Each row was made from one small tree. The marks that hang from a mark follow it in brackets, in the order of their numbers. Every link used is in the known rows. Write each row's tree.
Known rows
j271[j351[j765[j311]]]: [  2  -2  10 -12  -2   1   5   0  10   3   4 -11   3   6  10  -8   0   6
   1  -6   2  -6  -6  -5]
j497[j311[j765[j351] j823[j291[j774]]]]: [-13  -6  -2 -11  -5  25  -2   0  -7  12  23  21   7   8 -11  -8 -17   1
   0   6   0  -4  -9   8]
j765[j311]: [ -2   0  -2  -9  -2  -7  -2  -3  -1   2  -4 -10   6   9   4 -15 -10   4
   2   1   0  -3  -5  -5]
j520[j497[j311[j765[j351] j823]]]: [-11  -4   2 -14   0  14   2  -3  -9   0  26  -7   3   3   2 -12 -14   3
   1   3   3  -2  -6  -1]
j520[j497[j311[j765 j823[j291]]]]: [-14  -3   6 -12   3  14   0  -2  -6   5  26   6   3   2  -5  -9 -16   3
   3   2   1  -2  -7  -3]
j291[j774[j351[j316]] j823[j311[j497]]]: [-11   4   7  -7 -21  22  -5   3  11  24  35   3   3   6 -13  -2 -18  11
   2  -5  -8   2  -9  -1]
j823[j291 j311]: [-13   6   6  -6  -9   9 -11  -3  -1  17  13  -5  11   5 -13  -9 -17   3
   4  12  -7  -2  -8  -1]
j765[j311[j497 j823[j291[j774]]] j351[j316]]: [-13 -11  -3 -13   0  14 -12 -11 -17  15  45   2  10  11   8 -15 -16  -2
   2  -1   5  -6  -7  -2]
j823[j291[j774] j311]: [-13   5   9  -3 -15  18  -8   1   2  19  24  -2   7   6 -18  -3 -17   9
   5  14  -7  -1 -10  -2]
j823[j311[j497 j765[j351]]]: [-12  -3  -7 -15 -14  10 -14   1 -10  14  28 -13   5   3  -7 -17  -9   1
   3   9  -3  -1  -7   8]
j351[j316 j765[j311[j497 j823[j291]]]]: [ -9  -3   8 -11   2   7  -5  -9  -5   8  43   4   1   5  16 -14 -16   4
   7 -10   4  -3  -2  -8]
j497[j311[j765[j351]]]: [ -5  -3  -2 -12 -10  17   2   2  -7   3   0   3   6   6  -6 -12 -13   2
  -4   1  -1  -2  -5   9]
j311[j765]: [ -3   3  -5 -12  -7   2  -7   5   2   8  -1  -1   1   5  -7  -9  -6   5
   2   0  -2   0  -5   0]
j941[j520[j497[j311[j823]]]]: [-15   5   3  -8   8  18   1  -4   2   0  19   5  -6   1   9  -8 -13   7
   3   4   0   0  -8  -8]
j774[j291 j351[j316 j765[j311[j497 j823]]]]: [-13  -7   1 -16   3 -11  13  -6   5  13  24   0  -2   3  22 -20 -13   1
   2 -11   2  -5  -3 -13]
j765[j351]: [ -2   4  -3 -11  -7   8  -5  -4  -3   6   1 -22   9   7  -1  -8  -7   2
  -3   1  -1  -3  -2  -2]
j765[j351[j316]]: [ -1   3   5 -11 -10  14  -5  -6  -6   6   9 -20   8   8   8  -7 -12   2
  -4  -6   1  -2   0  -5]
j823[j291[j774[j351[j316 j765]]]]: [ -9   3  11  -6  -9  17  -1   0  10  20  27   4   2   6 -10  -2 -17   9
   0  -4  -3  -1  -4  -8]
j823[j291[j774[j351]] j311[j497 j765]]: [-20  -5  -3 -10 -14  17 -13   5   0  30  44  10   4   4 -24 -12 -16   5
   4  11  -6  -1 -12   4]
j941[j520[j497[j311[j765[j351] j823[j291]]]]]: [-17   0  -3 -11  11  18  -4  -5  -6   8  20   6  -2   1   3 -11 -15   3
   2   7   1  -2 -10  -1]
j311[j497 j765 j823[j291[j774]]]: [-19  -5  -9 -13   1  18 -17   5  -1  24  48  32   2   4 -15  -7  -7   1
  10   2   0  -2  -9  -1]
j765[j311[j823[j291]] j351[j316]]: [ -8  -7  -2 -13   4   4 -10 -14 -16  10  21  -8  13  13  13 -17 -19  -3
   0   1   5  -5  -6  -4]
j351[j316 j765[j311[j497]]]: [ -3  -1  10 -10  -6   5  -1  -6  -3   2  30  -8  -2   4  17 -13 -13   6
   4 -13   3  -2   0  -7]

Write each row's tree
[-15  -5  -7 -12   8   0 -12  -6  -6  13  28  14   9   8   0 -18 -11  -2
   8   2   2  -5  -8  -5]  j765[j311[j497 j823[j291]]]
[-18   2   6  -5 -14  21 -12   2   0  23  41   7   6   4 -21  -5 -14   6
   7  11  -6  -2 -10   0]  j823[j291[j774] j311[j497]]
[ -4   0   0 -11  -2  -2   1  -3   1   2  20 -10  -1   2   6 -16  -8   6
   6  -4   1  -3  -3  -4]  j351[j765[j311[j497]]]
[ -8  -7  -1 -11  -1  10  -9 -12 -15  12  29  -6  11  14  10 -12 -20   0
   0   3   4  -5  -7  -4]  j765[j311[j823[j291[j774]]] j351[j316]]
[-13 -10  -5 -15   5   7 -15 -13 -19  14  38   0  13  11  11 -18 -16  -6
   2  -3   6  -6  -6  -2]  j765[j311[j497 j823[j291]] j351[j316]]
[-18  -9 -14 -16   1  21 -19   1  -9  25  51  20   5   5 -13 -10  -7  -1
   6   5   2  -4  -9   4]  j311[j497 j765[j351] j823[j291[j774]]]
[  0  -4   0 -12  -6   1  -5 -11 -15   3   5 -24   9  12  14 -16 -16   0
  -4  -3   4  -3  -3  -2]  j765[j311 j351[j316]]
[ -7  -3  -2 -14   2 -20  18  -3  10  11  -4 -12  -1   3  12 -20 -10   4
   0  -3  -1  -5  -5  -9]  j774[j291 j351[j765[j311]]]
[ -8   8   2  -6 -19  15  -1   4  15  22  16  -4   4   7 -18  -2 -17  13
   1   4 -10   1 -11  -1]  j291[j774[j351] j823[j311]]
[-11   3   1  -9   4  15   1   0   0   1   9   3  -7   0   3 -10 -12   8
   1   3  -1   1  -8  -3]  j941[j520[j497[j311[j765]]]]
[-10  -9 -13 -16   4   1 -10  -9 -13   7  29  -9  11   9   9 -21  -9  -4
   3   4   5  -6  -6  -1]  j765[j311[j497 j823] j351]
[-12   0  -4 -12 -13   9 -13   4  -4  13  27  -4   3   2  -8 -15  -8   3
   6   7  -4   0  -8   4]  j823[j311[j497 j765]]
[-15  -8  -3 -11   2   7  -9  -5  -3  17  43  16   6   9   2 -16 -17   1
   6  -1   3  -4  -8  -7]  j765[j311[j497 j823[j291[j774[j351[j316]]]]]]
[-11  -3  -3 -15 -15  14 -15  -1 -12  14  33 -12   5   4  -2 -16 -12   1
   2   4  -2   0  -6   6]  j823[j311[j497 j765[j351[j316]]]]
[ -4   3  10  -7 -16  18   5   2  15  11  32  -8  -6   5   1  -3 -14  14
  -1  -6  -2   1  -2 -11]  j291[j774[j351[j316 j765]]]
[ -3   7   7  -6 -16  17   0   3  16  20  13   5   2   8 -11   4 -16  13
  -2 -11  -6   2  -6  -6]  j291[j774[j351[j316]] j823]
[ -8   3  -2 -13 -13  13 -13   0  -6  19  15  -3   8   4  -9  -9 -13   3
   3  -4  -6   1  -9   8]  j291[j823[j311[j497 j765[j351[j316]]]]]
[ -8   2   1  -9 -21  24 -11   4  -2  22  30   2   2   6 -15  -1 -13   9
   4   0  -6   2 -11   8]  j291[j774 j823[j311[j497 j765[j351[j316]]]]]
[-17   1   0  -9  11  17  -3  -3  -1   7  19  14  -4   0   1 -10 -14   6
   4   5   0   0 -10  -4]  j941[j520[j497[j311[j765 j823[j291]]]]]
